Every row comes from one small tree of marks. The marks that hang from a mark follow it in brackets, in the order of their numbers. Every link used is in the known rows. Which tree was each row made from?
Known rows
Q464{Q506{Q259 Q301{Q133}}}: [-1.05 -1.91 -3.60  1.82 -0.54  1.90 -1.01  2.01 -1.78  0.44  1.39 -0.37
  2.20 -0.95  0.03 -1.78  1.57 -0.40 -1.91 -0.55 -0.13 -0.61]
Q203{Q301{Q133{Q673}}}: [-0.45 -0.57 -0.61  4.60 -1.43 -0.07 -1.74  1.23 -1.34  2.07  2.53 -0.75
  0.80 -0.84 -0.11 -1.73 -0.05 -0.25 -1.65 -1.31  0.97  1.25]
Q589{Q259}: [-0.41 -0.82 -0.12  0.62  0.22  0.88 -0.60  1.21  0.76  2.62 -0.35  1.35
  0.82 -0.30  1.47 -1.52  1.68  2.68  1.54  0.97  0.95  0.65]
Q259{Q506{Q464}}: [-1.04 -1.30 -3.27  0.79  1.17  1.48  0.02  0.69 -0.29  2.16 -2.10 -0.01
  3.28 -1.16  0.99 -1.53  1.21 -0.41  0.86 -1.96  0.10 -0.23]
Q259{Q506{Q301 Q464}}: [-1.11 -1.83 -3.64  1.57  1.74  2.31  0.33  1.20 -0.52  1.73 -1.07  0.45
  2.15 -1.84  0.58 -1.61  2.01  0.68  0.77 -0.83  0.14 -0.59]
Q506{Q259 Q301{Q133 Q203} Q464}: [-1.47 -2.26 -6.21  2.96  0.51  3.23 -1.30  1.71 -1.07  0.16  1.69 -0.18
  2.37 -1.93  0.12 -2.21  0.75  0.38 -1.14 -1.77  0.92 -0.02]
Q418{Q673{Q133}}: [ 2.41 -0.73  1.86  1.75 -0.72  1.87 -1.99  0.56  1.52 -0.78  0.86 -1.57
  0.78 -1.96  0.70 -1.44 -0.05 -1.85  0.91 -0.31  0.60  0.17]
Q203{Q301}: [-0.37 -1.08  0.84  3.34 -1.20 -0.06 -0.95  0.68  1.56  2.52 -1.92  0.60
  0.36 -0.55  0.20 -1.45  0.09  1.25  0.09 -0.32  1.04  0.26]
Q301{Q133{Q673} Q203 Q506{Q259}}: [-1.40 -0.54 -5.83  3.04 -0.97  1.44 -1.79  1.71 -0.33  1.51  2.29 -1.34
  1.68 -1.36  0.27 -2.19 -0.09  0.64  0.20 -2.20  1.63  1.74]
Q259{Q506{Q301{Q133{Q673} Q203} Q464}}: [-1.52 -1.44 -5.29  3.35  1.28  2.57 -0.85  0.58 -2.52  1.41  2.01 -1.09
  2.16 -2.58  0.33 -2.12  1.11 -1.27 -0.21 -1.24  0.77  0.68]
Q203{Q301{Q133{Q673} Q506{Q259 Q464}}}: [-1.73 -0.99 -6.64  3.60 -0.35  0.88 -0.73  2.38 -0.28  1.03  2.83 -1.32
  3.39 -0.98 -0.50 -2.29  0.22  2.11 -0.86 -4.92  1.08  1.15]
Q301{Q133{Q673} Q203 Q506{Q259 Q464}}: [-2.02 -0.94 -8.36  2.67 -0.24  2.15 -1.47  1.88 -0.65  1.09  2.65 -1.71
  3.28 -1.66  0.19 -2.39 -0.05  0.55  0.05 -4.03  1.46  1.46]
Q259{Q506}: [-0.43 -0.90 -0.77  1.17  0.46  0.71 -0.33  0.60  0.07  2.55 -2.45  0.28
  1.66 -0.88  1.05 -1.34  1.16 -0.27  1.02 -0.15  0.27  0.03]
Q506{Q301}: [-0.16 -1.56 -0.08  2.38 -0.10  1.60 -0.81  1.96  0.52  2.28 -0.21  1.35
 -0.80 -1.39  0.43 -1.23  1.61  1.51  0.12  1.56  0.62 -0.31]
Q301{Q133}: [ 0.11 -0.90 -0.87  2.61 -1.72  0.45 -1.89  1.79 -0.80  2.87  0.74  0.13
  0.63 -0.83  0.70 -1.39  0.64 -0.76 -1.79 -0.50  0.21  0.67]
Q506{Q259 Q301{Q133{Q673{Q418}}} Q464}: [-0.81 -1.67 -5.96  2.33  1.34  3.03 -0.77  2.34 -2.90 -1.70  6.45 -0.35
  3.93 -2.16 -0.12 -2.09  1.38 -0.27 -1.34 -1.96  0.65 -0.09]
Q589{Q301{Q133 Q506{Q259}}}: [-0.46 -0.79 -4.05  2.96 -1.03  0.89 -0.74  3.68  0.91  2.51  1.68  0.83
  1.85 -1.31  1.08 -1.98  0.58  1.48 -1.01 -0.97  0.87  1.39]
Q418{Q673}: [ 1.58 -0.95  1.28  2.14  0.01  0.95 -1.62  1.26  1.11  0.60 -0.29  0.38
  1.30 -1.40  0.96 -1.33  0.26 -1.08  0.93  0.60  0.53 -0.13]
Q589{Q259{Q506} Q301{Q133{Q673} Q203}}: [-1.00 -0.15 -2.56  3.38  0.99  1.43 -0.80  0.68 -1.86  2.38  3.30  0.01
  2.08 -1.95  2.00 -2.48  0.75 -0.32  0.87  1.41  1.72  2.72]
Q464{Q506{Q259 Q301{Q133{Q673} Q203}}}: [-1.58 -1.54 -4.25  2.73 -0.27  2.49 -1.61  1.05 -2.54 -0.01  2.64 -1.38
  2.03 -1.55 -0.08 -2.10  0.76 -1.43 -1.12 -0.28  0.82  0.15]
Q589{Q259 Q301{Q203 Q506{Q464}}}: [-1.49 -0.93 -4.54  2.03  0.35  1.67 -0.08  1.43  2.96  3.44 -0.66  1.34
  1.80 -1.88  1.85 -2.39  0.81  3.55  2.70  0.18  2.19  1.89]

Which tree is each row?
[-0.64 -0.07 -2.16  2.58  1.33  1.11 -0.30  1.98 -2.45  2.35  4.47  0.39
  2.48 -1.48  1.95 -2.21  1.56  0.35  0.18  0.86  0.92  2.33] | Q589{Q259{Q506} Q301{Q133{Q673}}}
[-0.37 -1.58 -1.55  4.11 -1.28  1.63 -2.01  1.12 -0.25  2.50  0.51  0.39
 -1.02 -2.04  0.35 -1.74  0.70 -0.19 -0.98  1.46  1.06  0.59] | Q506{Q301{Q133 Q203}}
[-0.67 -1.21 -2.35  1.78  1.32  1.36 -0.07  1.20 -1.12  2.29  1.20  0.77
  1.11 -1.24  1.24 -1.93  2.67  2.27  0.64  0.97  0.41  0.74] | Q589{Q259{Q506{Q301{Q133}}}}
[-0.05 -1.03 -1.62  4.22 -0.83  1.73 -2.02  0.38 -1.51  0.71  4.06 -0.14
  0.17 -2.70  0.15 -1.90  0.52 -1.58 -0.41  1.79  1.56  0.97] | Q506{Q301{Q133{Q673{Q418}} Q203}}
[-0.57 -0.45 -1.67  3.74 -1.42  1.12 -2.61  0.62 -1.80  2.27  2.37 -1.10
  0.47 -1.54  0.56 -1.78 -0.36 -2.06 -0.85 -0.07  1.34  1.63] | Q301{Q133{Q673} Q203}
[-1.27 -2.24 -4.72  1.24  1.64  3.21 -0.14  2.62 -0.27 -0.04  0.94  0.82
  2.58 -1.31  0.23 -1.71  1.66  2.10 -0.05 -1.64  0.46 -0.99] | Q506{Q259 Q301 Q464}
[-0.42 -1.77 -3.02  2.65  0.09  2.16 -1.12  2.96 -1.28  0.54  2.50  0.55
  0.97 -1.15  0.21 -1.70  1.51  1.21 -1.69 -0.29  0.30 -0.15] | Q506{Q259 Q301{Q133}}
[-0.79 -0.47 -5.56  2.86 -1.10  1.14 -1.66  0.71  0.00  0.16  3.32 -1.12
  2.78 -1.95  0.20 -2.32 -0.24 -0.37  0.72 -1.47  1.92  1.59] | Q301{Q133{Q673{Q418}} Q203 Q506{Q259}}
[-1.65 -1.50 -5.21  2.37 -0.10  0.84  0.04  1.74  2.57  1.49 -1.70  0.03
  2.95 -0.67 -0.16 -2.00  0.37  3.60  0.85 -3.89  1.17  0.15] | Q203{Q301{Q506{Q259 Q464}}}
[-0.98 -0.33 -4.09  3.67 -1.86  0.72 -2.09  1.29  0.09  3.21  1.57 -1.20
  0.23 -1.72  0.39 -1.98 -0.11  0.04  0.16 -1.21  1.61  2.04] | Q301{Q133{Q673} Q203 Q506}
[-1.20 -1.38 -4.95  2.69  1.56  2.31 -0.37  1.76 -3.08  1.34  3.01 -0.78
  2.53 -2.11  0.30 -1.87  1.85 -0.64 -0.80 -1.81  0.07  0.31] | Q259{Q506{Q301{Q133{Q673}} Q464}}
[-0.58 -0.91 -2.49  4.24 -2.42 -0.76 -1.14  1.51  1.80  3.50 -0.72 -0.07
  0.40 -0.88 -0.16 -1.85  0.24  2.16 -0.86 -2.07  0.97  1.17] | Q203{Q301{Q133 Q506}}
[-1.27 -1.87 -5.03  3.12  0.73  2.33 -0.73  0.42 -1.22  1.96 -0.39 -0.41
  1.99 -2.42  0.49 -2.06  1.17 -0.85 -0.30 -1.03  0.53  0.28] | Q259{Q506{Q301{Q133 Q203} Q464}}
[-1.51 -1.30 -4.95  1.91 -0.94  1.40 -0.90  0.64  2.91  3.29 -3.09 -0.02
  1.40 -1.67  0.60 -1.85  0.12  1.61  1.88 -1.94  1.57  0.69] | Q301{Q203 Q506{Q464}}
[-1.72 -1.80 -6.57  3.24  1.16  3.57 -1.43  1.94 -2.55 -0.50  4.37 -0.94
  2.63 -2.12 -0.01 -2.28  0.67 -0.09 -1.10 -2.01  1.15  0.43] | Q506{Q259 Q301{Q133{Q673} Q203} Q464}
[-1.29 -0.87 -5.65  3.01 -0.48  1.34 -0.69  1.76  1.55  3.59  1.24  0.84
  1.95 -2.04  1.73 -2.61  0.73  2.54  0.76 -0.52  1.88  2.44] | Q589{Q259 Q301{Q133 Q203 Q506{Q464}}}
[-0.63 -1.26 -2.33  3.22 -1.36  1.61 -1.77 -0.36 -1.98  0.48  2.85 -1.00
  1.54 -2.40  0.00 -1.98  0.65 -2.94 -0.71  1.34  1.07  0.35] | Q464{Q506{Q301{Q133{Q673{Q418}} Q203}}}
[-1.51 -1.26 -5.66  2.37  0.08  2.14 -0.34  2.13  2.58  2.04 -1.04  0.80
  2.70 -1.89  1.17 -2.23 -0.11  1.70  1.40 -1.34  1.84  1.03] | Q589{Q301{Q203 Q506{Q259 Q464}}}
[-1.12 -2.19 -5.84  2.22  0.87  2.91 -0.76  3.02 -1.67  0.10  2.93  0.24
  2.81 -1.47  0.09 -1.92  1.59  1.12 -1.86 -2.36  0.13 -0.42] | Q506{Q259 Q301{Q133} Q464}
[-0.72 -0.21 -3.25  4.56 -1.58  0.92 -1.66  2.18  0.36  3.45  2.50 -0.13
  0.38 -2.26  1.03 -2.13 -0.32 -0.22 -0.21  0.18  1.89  2.55] | Q589{Q301{Q133{Q673} Q203 Q506}}
[-1.10 -1.24 -4.75  3.93 -1.76 -0.06 -0.85  1.66  1.48  3.12 -0.44 -0.37
  1.83 -1.15 -0.23 -2.02  0.31  2.10 -1.10 -3.73  0.84  0.96] | Q203{Q301{Q133 Q506{Q464}}}
[-0.62 -0.57 -4.20  3.79 -1.10 -0.01 -0.87  1.33  0.28  0.24  3.49 -0.81
  2.90 -1.21 -0.45 -2.21  0.06  1.32 -0.18 -2.52  1.49  1.23] | Q203{Q301{Q133{Q673{Q418}} Q506{Q259}}}
